Each row was made from one small tree. The marks that hang from a mark follow it in brackets, in the order of their numbers. Every link used is in the known rows. Write each row's tree.
Known rows:
j_350[j_525[j_354[j_377]]]: [  3.5 -56.3   2.0  40.9 -16.2   0.3   5.1   1.1   0.2  -6.3  13.5   7.2
  -4.4  -7.5   0.1  -2.4  -8.1   8.8   9.4   1.9]
j_377[j_350 j_354]: [ -2.2 -38.0 -31.0   4.7 -14.6   0.6  -1.5  -2.5  15.9  -2.3  23.4  28.6
   6.5  -5.6   9.5 -13.8  -7.9  18.3   6.6   9.5]
j_765[j_773[j_377[j_350[j_525]]] j_912]: [ -5.0 -17.6  -7.4  24.8  -5.3   3.6  14.5  -1.0   4.4 -11.7  26.4  29.4
 -10.0   8.8   1.4 -16.6 -22.6   4.3  13.3  -6.9]
j_354[j_377]: [ -1.7 -22.0  15.7   8.1   1.3   6.4  -2.9  -2.7  -1.8  -4.4  10.9 -14.9
   1.2  13.6 -12.4  -8.4   0.0  12.9   2.8   2.6]
j_765[j_773[j_377[j_350 j_354]] j_912]: [ -6.8 -27.8 -22.0  -1.5  -8.0  -0.2   6.9  -6.4   7.1  -5.2  25.7  32.9
   4.3  10.8  -1.7 -21.2 -22.9  10.7  15.9  -3.2]
j_765[j_773[j_377]]: [ -1.0  10.1  -7.8   1.0  -0.6  -4.9  15.5   3.5  -8.6  -1.4  -3.3   0.5
  -2.4  17.8 -18.3  -4.3   0.3   2.9   7.3 -11.1]
j_354[j_377[j_350 j_912]]: [ -2.1 -41.5  -0.3   9.6  -5.6   6.0  -3.4  -6.8   4.6  -5.6  37.1 -27.4
   7.6  19.4 -22.5 -10.7   4.9  31.2  -1.6  11.2]
j_525[j_773[j_377[j_350 j_354 j_912]]]: [ -5.5  -9.7 -18.3   0.7 -15.7  -7.1  -1.5  -1.4  21.8  12.0   9.7   5.7
  30.1  10.6  -4.7  16.1  10.0  25.8  -0.2  -1.5]
j_377[j_912]: [  3.3  -1.1  -1.4   1.7  -1.2  -2.7   1.7  -3.2  -2.9   4.7   7.0 -21.5
   8.2   1.2 -13.7  10.8  16.0  14.6  -5.7   3.4]
j_576[j_773[j_377]]: [  4.4 -13.0 -13.8  18.7  -1.1 -11.2   8.1   1.0   3.9   3.2  11.0  -6.2
  -7.5  27.1   2.6   3.4  -3.2 -14.5   9.9 -10.8]
j_377[j_350 j_354 j_773 j_912]: [ -0.6 -21.0 -20.5  -0.3 -14.9 -12.6  -8.8  -5.7  11.9  10.6   0.2  -3.9
  23.3 -12.7  -2.0   8.0   7.8  21.4  -3.6  13.4]
j_377[j_773]: [ -1.5  17.2  11.1  -5.6   0.6  -8.8  -9.0  -0.2  -1.8   8.9 -30.7 -11.3
   9.3  -9.7   3.4  11.3   0.0 -11.3  -5.3  -0.4]
j_525[j_773]: [ -5.4  10.4  15.7 -10.7  -0.9   2.5  -8.5   2.5   3.6   4.4 -20.4  -1.2
  12.4  -1.7   3.2   9.1   1.5   9.2  -8.0  -2.0]
j_354[j_377[j_350[j_525] j_773 j_912]]: [  0.0 -33.6   7.8  32.5 -11.1  -2.5  -4.9  -3.0   7.8   0.0  10.7 -21.3
  11.3  -0.3 -12.9   8.2   7.6  28.4  -3.5  11.2]
j_525[j_354 j_773]: [ -3.8 -11.4   6.9  -4.9 -11.2  -5.4  -8.0   2.4   1.1   4.6 -22.8   5.6
  11.1 -11.2  10.7   9.1  -9.7  -3.5  -4.1  -3.0]
j_377[j_350[j_525[j_773]]]: [ -4.6 -18.9  -1.3  19.9 -11.6   6.7  -2.8   5.5  16.7  -4.6   3.6  26.5
   4.6  -7.7  13.3   2.8  -6.0  22.0  -4.2   4.2]
j_354[j_377[j_773]]: [ -3.2  -4.8  26.1   0.5   2.4  -3.5 -12.0  -3.0  -3.7   4.9 -20.2 -29.2
  11.5   3.7  -9.5   4.0  -1.5   0.4  -1.8   1.7]
j_525[j_354 j_773[j_377[j_350 j_912]]]: [ -5.6 -13.3 -11.6   4.5 -17.8 -12.4   0.3   0.5  12.7   8.4   4.3  -8.5
  20.6  10.8  -0.6  15.1  -4.7  -0.6  -1.3  -7.3]
j_773[j_377[j_350[j_525] j_354 j_912]]: [  3.0 -31.6 -37.6  39.1 -21.4  -8.4  14.5   0.6  23.8   5.8  35.8  23.8
  11.4   5.0   0.0  12.9  12.1  27.0   9.9   0.8]
j_377[j_350[j_525] j_773]: [ -1.5 -10.6  -5.8  24.8 -10.2  -5.0  -3.4   2.6  12.1  -0.6  -6.1  15.0
   1.8 -17.0  14.9   4.4  -8.6   2.4  -1.1   5.5]
j_773[j_377]: [ -1.8  16.7  -3.3   5.7   0.2  -7.1   8.2   2.6   5.4   5.4   1.1  -2.9
   3.4  16.9  -1.8   8.3  -0.3 -15.9   6.6 -13.1]
j_525[j_354[j_377[j_350 j_912]] j_773]: [ -5.5 -54.9   8.6   6.0 -17.4   0.3 -10.6  -4.5   5.5  -0.5  13.3 -24.6
  19.2   7.1 -12.9  -3.2  -4.0  28.0  -5.5   8.2]

Which tree is each row?
[ -0.9  -9.2 -22.1   4.9  -8.1  -4.0  15.7   0.2  -1.6  -2.6  22.1 -11.4
   4.3  22.3 -27.7  -6.4   5.2  22.3   2.9  -2.1] => j_765[j_773[j_377[j_350 j_912]]]
[ -1.9  -2.7  -4.6  -3.3  -5.4  -8.9  -8.5  -4.1   5.4   6.7  -4.3 -22.6
  14.8  -3.4  -6.5   9.2   4.3   7.5  -8.7   8.5] => j_377[j_350 j_773 j_912]
[ -0.1  -6.4  24.6   0.5   0.8  -5.2 -11.1  -5.7  -6.5   9.3 -12.8 -49.3
  19.6   5.9 -23.0  14.0  15.6  15.3  -6.6   5.1] => j_354[j_377[j_773 j_912]]
[  6.6 -55.5   1.0  42.5 -18.0  -2.9   5.7  -1.6  -2.5  -1.2  20.6 -15.0
   3.7  -6.4 -13.2   8.1   9.0  23.4   4.0   5.0] => j_350[j_525[j_354[j_377[j_912]]]]
[ -3.6 -41.6  12.8  28.6 -12.3   8.7  -4.1   0.1  13.2  -3.4  20.6 -11.5
  14.8   6.4 -13.9   6.1   9.9  50.4  -6.5   9.9] => j_354[j_377[j_350[j_525[j_773]] j_912]]
[ -4.1 -20.5 -32.8  10.6 -13.8  -6.7   5.9  -0.9  22.0   2.8  23.8  27.8
   9.5  14.5   6.9  -3.5  -8.3   2.8  13.2  -3.0] => j_773[j_377[j_350 j_354]]
[  1.3  -1.9  -8.0  24.5 -17.0  -9.0   6.2   4.0  18.4  16.4  -5.3  13.2
  27.3  -1.5  -2.2  36.0  24.3  29.6   0.7  -6.3] => j_350[j_525[j_773[j_377[j_354 j_912]]]]
[  3.0 -30.8 -23.0  28.4 -21.1 -10.6  -2.7  -1.8  17.4   8.2   4.1  13.6
  17.8 -22.8   4.2  14.9  11.6  31.9  -1.4  13.4] => j_377[j_350[j_525] j_354 j_773 j_912]
[ -7.3 -22.3  13.1   3.7  -3.4  -0.5 -12.4  -3.8   6.2  -1.6  -2.3 -18.5
   9.1  10.1  -4.5 -10.0 -11.3   5.0  -0.9   7.2] => j_354[j_377[j_350 j_773]]
[ -3.3  19.0   9.5  22.2  -6.3  -2.4   6.8   8.3  13.8   8.0 -15.7  14.8
  10.6   5.3   7.2  24.9   3.9   2.2   0.7 -15.0] => j_350[j_525[j_773[j_377]]]
[ -0.1 -19.6   4.0  23.0 -17.9  -4.3  -0.2   6.5   6.1   1.5 -19.0  21.3
   6.3 -22.8  16.2  15.2  -6.4   5.7  -0.7  -2.9] => j_350[j_525[j_354 j_773]]
[  0.7 -27.6 -38.3   7.6 -16.8  -7.2  15.0  -2.1   5.4   0.8  27.2   9.5
  12.2  16.1 -24.4  -6.7   8.6  36.2   8.2   2.6] => j_765[j_773[j_377[j_350 j_354 j_912]]]
[ -3.7 -24.5  11.1   3.3  -4.6  -3.3 -11.2  -7.0   3.2   2.9   6.1 -39.8
  16.7   9.4 -19.2   0.1   5.0  19.2  -6.2  10.8] => j_354[j_377[j_350 j_773 j_912]]
[  5.2 -37.8  12.6  35.4 -16.9 -12.6  -2.7  -2.4  -3.1   6.6 -10.1 -26.1
  12.3 -13.8  -9.8  19.7   7.8  11.1  -0.6   5.4] => j_350[j_525[j_354[j_377[j_773 j_912]]]]
[ -0.7 -21.3 -34.5   9.4 -15.3 -10.1   8.1  -3.4  18.5   8.2  30.8   6.2
  17.2  13.0  -6.2   6.7   8.1  17.0   7.4   0.2] => j_773[j_377[j_350 j_354 j_912]]
[  5.9 -65.6 -40.2  55.3 -23.6 -14.8  14.9   4.0  15.7  -4.3  31.3  26.4
 -15.9  11.7  21.0  -5.2 -22.1 -13.5  18.1  -6.1] => j_576[j_773[j_377[j_350[j_525[j_354]]]]]
[ -2.1  -0.4  -6.8  25.1 -15.2  -5.5   5.6   6.3  20.5  11.7 -11.5  33.6
  18.9  -4.6  10.8  25.8   8.3  15.5   6.5  -9.8] => j_350[j_525[j_773[j_377[j_354]]]]
[ -0.6 -64.0  -8.1  15.7 -16.8  -1.9  -1.4  -6.3   1.9  -5.9  34.6 -21.3
   6.5   7.9 -15.1 -12.7  -6.2  18.3   3.2  10.1] => j_525[j_354[j_377[j_350 j_912]]]
[  1.4  -6.1  -0.2  28.4 -19.0 -13.2   9.0   5.3   8.1  12.4 -11.4  -2.5
  18.1  -3.8   1.3  34.5  10.1   4.1  -0.7 -11.8] => j_350[j_525[j_354 j_773[j_377[j_912]]]]
[ -0.7 -41.8 -11.3  28.2 -25.1  -5.3  -1.2   2.6  12.7   0.0   7.5  11.9
  11.6 -17.6   7.4  11.3  -0.7  24.6  -5.8   6.9] => j_377[j_350[j_525[j_354 j_773]] j_912]
[  1.2 -38.6 -31.4   4.6 -15.9  -2.8  -0.5  -5.6  13.7   1.7  30.1   8.9
  14.0  -4.1  -6.2  -2.0   8.7  33.2   0.8  13.6] => j_377[j_350 j_354 j_912]
[  4.5 -32.5 -28.0  22.6  -8.0 -11.7   7.5  -3.0   9.7   2.4  37.7 -16.9
  -1.2  32.6  -7.7  -0.4   2.2   2.2   5.8  -1.1] => j_576[j_773[j_377[j_350 j_912]]]
[ -6.8   7.4  -2.0  -1.1  -7.2  -5.0  -0.9   0.8  14.7   7.8   5.8 -13.7
  21.9  20.9  -8.2  16.3   6.6  10.7  -5.4  -6.2] => j_525[j_773[j_377[j_350 j_912]]]
[ -0.2 -38.0 -17.6  22.8 -22.4   0.3  -2.4   0.9  21.6   4.8  14.0  25.0
  21.7 -15.4   4.6  13.3  13.2  50.7  -4.2  11.7] => j_377[j_350[j_525[j_773]] j_354 j_912]
[  1.5 -51.0  -3.3  38.2 -11.9   7.2   3.8  -2.4   9.5  -7.1  42.1 -10.2
   2.1   9.1 -15.8  -3.5   8.6  40.1   1.5  11.8] => j_354[j_377[j_350[j_525] j_912]]
